What can hang from each mark:
K_724: K_432 K_633
K_757: K_633
K_599: K_432 K_633
K_432: K_347 K_633 K_724
K_959: K_432 K_633 K_714
K_633: K_432 K_599 K_757 K_959
K_347: K_432

Every row comes from one small tree of marks. The marks that hang from a mark follow it in brackets, in the order of their numbers. Every link used is in the known rows. Which tree was each row made from?
In the rows, 128 means zero.
Known rows:
K_432{K_347 K_633{K_599 K_757 K_959{K_714}} K_724}: [ 85  74 193 143 149 215 167 172 120 154 178 136 160 165 135 160 167  83
 186 116 101]
K_959{K_432{K_347 K_724} K_633{K_599 K_757} K_714}: [ 99  94 206 166 135 224 118 152 116 137 162 156 178 165 149 137 180 119
 170 129  47]
K_724{K_633{K_432{K_347} K_599 K_757 K_959{K_714}}}: [ 86  76 159 176 145 195 159 139 133 120 123 151 147 151 163 145 145 101
 155 115 107]
K_724{K_432{K_633{K_757}}}: [114  80 188 174 114 152 153 143 143 161 121 134 148 138 142 140 160 127
 147 126 109]
K_633{K_432{K_724} K_757 K_959}: [ 84  81 139 154 132 180 198 168 137 134 137 125 138 170 145 151 140  90
 177 129 127]
K_599{K_633}: [122  82 176 158 137 145 139 143 146 141 165 130 143 126 131 148 136 125
 147 133 107]
K_959{K_633{K_432{K_347 K_724} K_599 K_757} K_714}: [ 98  76 170 163 151 214 136 142 117 119 151 154 163 170 160 142 174  98
 165 127  76]
K_959{K_432{K_347 K_633{K_599 K_757} K_724} K_714}: [ 89  85 217 160 125 210 129 157 111 151 164 148 165 163 138 142 176 124
 166 131  62]
K_347{K_432{K_633{K_599 K_757} K_724}}: [113  66 196 154 131 189 183 154 127 134 152 143 132 145 124 133 172 120
 155 129 103]
K_633{K_599{K_432{K_347}} K_757 K_959}: [ 91  73 142 158 153 167 182 156 126 114 157 123 138 150 161 137 130  88
 185 132 111]
K_599{K_432{K_347 K_633{K_757} K_724}}: [ 89  69 214 161 124 166 159 155 122 151 189 139 159 151 109 162 154 111
 175 142  87]
K_633{K_599 K_757 K_959{K_432{K_347} K_714}}: [ 88  89 148 152 148 198 156 154 120 124 139 130 145 158 173 128 145 103
 177 127  95]
K_959{K_714}: [ 98  97 169 133 136 158 106 123 127 135 130 135 128 144 137 133 152 147
 135 150  99]
K_599{K_432}: [100  83 185 160 126 124 141 134 129 121 155 132 131 139 121 137 135 138
 148 155  96]
K_633{K_757 K_959{K_432 K_714}}: [ 86  99 147 142 126 190 143 148 128 149 133 125 143 153 149 140 142 124
 168 134 101]
K_757{K_633{K_432 K_599 K_959}}: [113  94 157 165 135 161 163 134 119 103 126 151 143 156 178 138 158 104
 141 116 128]
K_724{K_432{K_347 K_633{K_599}}}: [106  86 214 174 129 156 148 143 133 146 129 144 150 140 149 133 163 121
 146 126  98]
K_757{K_633{K_432}}: [117  97 173 159 119 154 138 118 122 126 127 154 150 144 161 144 165 126
 133 132 122]
K_599{K_432{K_347}}: [ 88  88 203 153 131 137 135 131 122 129 165 138 141 138 121 141 137 133
 156 158  89]
K_959{K_432 K_633{K_757}}: [123 101 182 169 120 187 123 138 139 146 146 138 164 134 141 130 164 131
 160 136  76]
K_432{K_347}: [ 97 105 194 129 142 156 121 125 131 146 146 133 140 128 134 134 145 130
 152 156 106]
K_347{K_432{K_633 K_724}}: [107  80 215 146 122 179 169 148 126 141 152 147 128 143 106 137 171 137
 142 133 101]

Write each row's tree:
[110 115 220 162 125 186 108 132 129 142 154 149 165 135 134 129 166 137
 153 139  64] => K_959{K_432{K_347} K_633}
[ 78  72 152 153 152 184 174 164 116 117 161 131 144 170 154 146 139  92
 185 129  97] => K_633{K_599{K_432{K_347 K_724}} K_757 K_959{K_714}}
[126  61 157 160 143 173 157 144 138 140 152 123 141 132 151 136 162 100
 164 126 118] => K_432{K_633{K_599 K_757}}
[105  83 171 161 137 167 165 164 152 137 138 133 139 148 128 147 145 115
 156 124 118] => K_432{K_724{K_633{K_599 K_757 K_959}}}
[106 110 202 162 121 193  92 129 121 134 142 154 158 151 137 130 173 152
 138 135  54] => K_959{K_432 K_633 K_714}
[ 88  82 127 154 135 176 186 150 135 129 128 124 134 158 158 143 135  93
 172 132 129] => K_633{K_432 K_757 K_959}
[112  73 210 153 131 178 176 153 125 126 151 147 126 146 118 129 172 128
 144 129 101] => K_347{K_432{K_633{K_599} K_724}}
[ 95  96 179 157 137 183 156 141 107 111 138 162 155 172 171 149 167 103
 148 115 113] => K_757{K_633{K_432{K_347 K_724} K_599 K_959{K_714}}}
[107  86 134 161 144 175 175 161 136 120 134 118 135 147 170 122 138 101
 176 126 112] => K_633{K_599 K_757 K_959{K_432}}
[ 98 117 195 144 117 180 124 133 113 144 140 156 160 155 149 153 165 134
 142 123 104] => K_757{K_633{K_959{K_432{K_347 K_724} K_714}}}
[ 98  99 234 159 116 180 137 157 126 158 165 141 158 147 117 140 167 131
 159 138  78] => K_959{K_432{K_347 K_633 K_724}}
[ 89  85 184 173 142 166 140 137 132 113 135 152 138 144 140 143 138 124
 141 120  96] => K_724{K_633{K_599{K_432{K_347}} K_959{K_714}}}
[ 98  74 212 172 132 144 145 144 125 134 199 144 159 135 119 161 130 120
 162 140  79] => K_599{K_432{K_347} K_633}
[ 86  74 170 160 138 194 172 164 129 144 175 139 161 163 140 169 138  92
 175 119 100] => K_599{K_633{K_432{K_347 K_724} K_757 K_959{K_714}}}
[ 97  83 194 152 129 187 169 148 130 127 132 152 128 149 122 135 159 137
 142 129 100] => K_347{K_432{K_724{K_633{K_599 K_757 K_959{K_714}}}}}
[117  84 156 165 136 182 144 132 139 132 141 138 154 142 148 139 160 108
 159 134 101] => K_959{K_633{K_432 K_757}}
[109  69 183 151 150 192 148 140 127 150 166 131 156 131 151 142 164  92
 175 131 107] => K_432{K_347 K_633{K_599 K_757}}
[112 106 172 157 129 171 133 132 114 117 130 153 149 153 172 136 163 126
 138 117 108] => K_757{K_633{K_599 K_959{K_432 K_714}}}
[ 83 102 227 162 123 191 112 147 119 140 144 158 157 158 131 137 164 147
 145 137  60] => K_959{K_432{K_347 K_724{K_633{K_599}}} K_714}
[107  78 157 146 133 181 159 147 138 158 152 121 142 137 134 151 153 103
 167 122 125] => K_432{K_633{K_757 K_959}}
[100  78 197 143 123 194 184 157 127 147 153 141 132 148 112 144 166 122
 157 126 108] => K_347{K_432{K_633{K_757 K_959} K_724}}
[111  84 162 163 129 172 160 159 144 150 167 125 153 136 140 154 131 111
 168 122 105] => K_599{K_633{K_757 K_959{K_432}}}
[126  88 175 166 130 142 138 124 120 112 142 151 148 139 163 138 160 125
 139 130 113] => K_757{K_633{K_599{K_432}}}
[ 81  96 197 177 117 184 141 138 142 164 106 156 162 143 145 156 146 129
 147 113  99] => K_724{K_432{K_347} K_633{K_757 K_959{K_714}}}
[112  86 188 169 151 179 150 146 131 108 151 149 151 155 148 132 166 101
 156 129  89] => K_959{K_633{K_432{K_347 K_724} K_599}}
[118  90 190 162 131 150 141 131 117 118 151 154 156 145 157 144 163 120
 145 130 109] => K_757{K_633{K_599{K_432{K_347 K_724}}}}
[ 93  72 224 172 129 149 157 162 128 138 208 145 163 148 106 169 134 116
 167 137  76] => K_599{K_432{K_347 K_724} K_633}
[ 75  73 134 157 159 202 181 151 113 107 135 137 142 173 185 135 145  77
 180 125 108] => K_633{K_432{K_347} K_599 K_757 K_959{K_714}}
[ 99  90 209 171 131 160 158 149 131 145 129 142 147 146 149 137 157 114
 150 118 103] => K_724{K_432{K_347 K_633{K_599 K_959}}}
[120  90 184 162 132 148 135 122 116 116 147 154 153 139 163 140 161 122
 142 132 110] => K_757{K_633{K_599{K_432{K_347}}}}
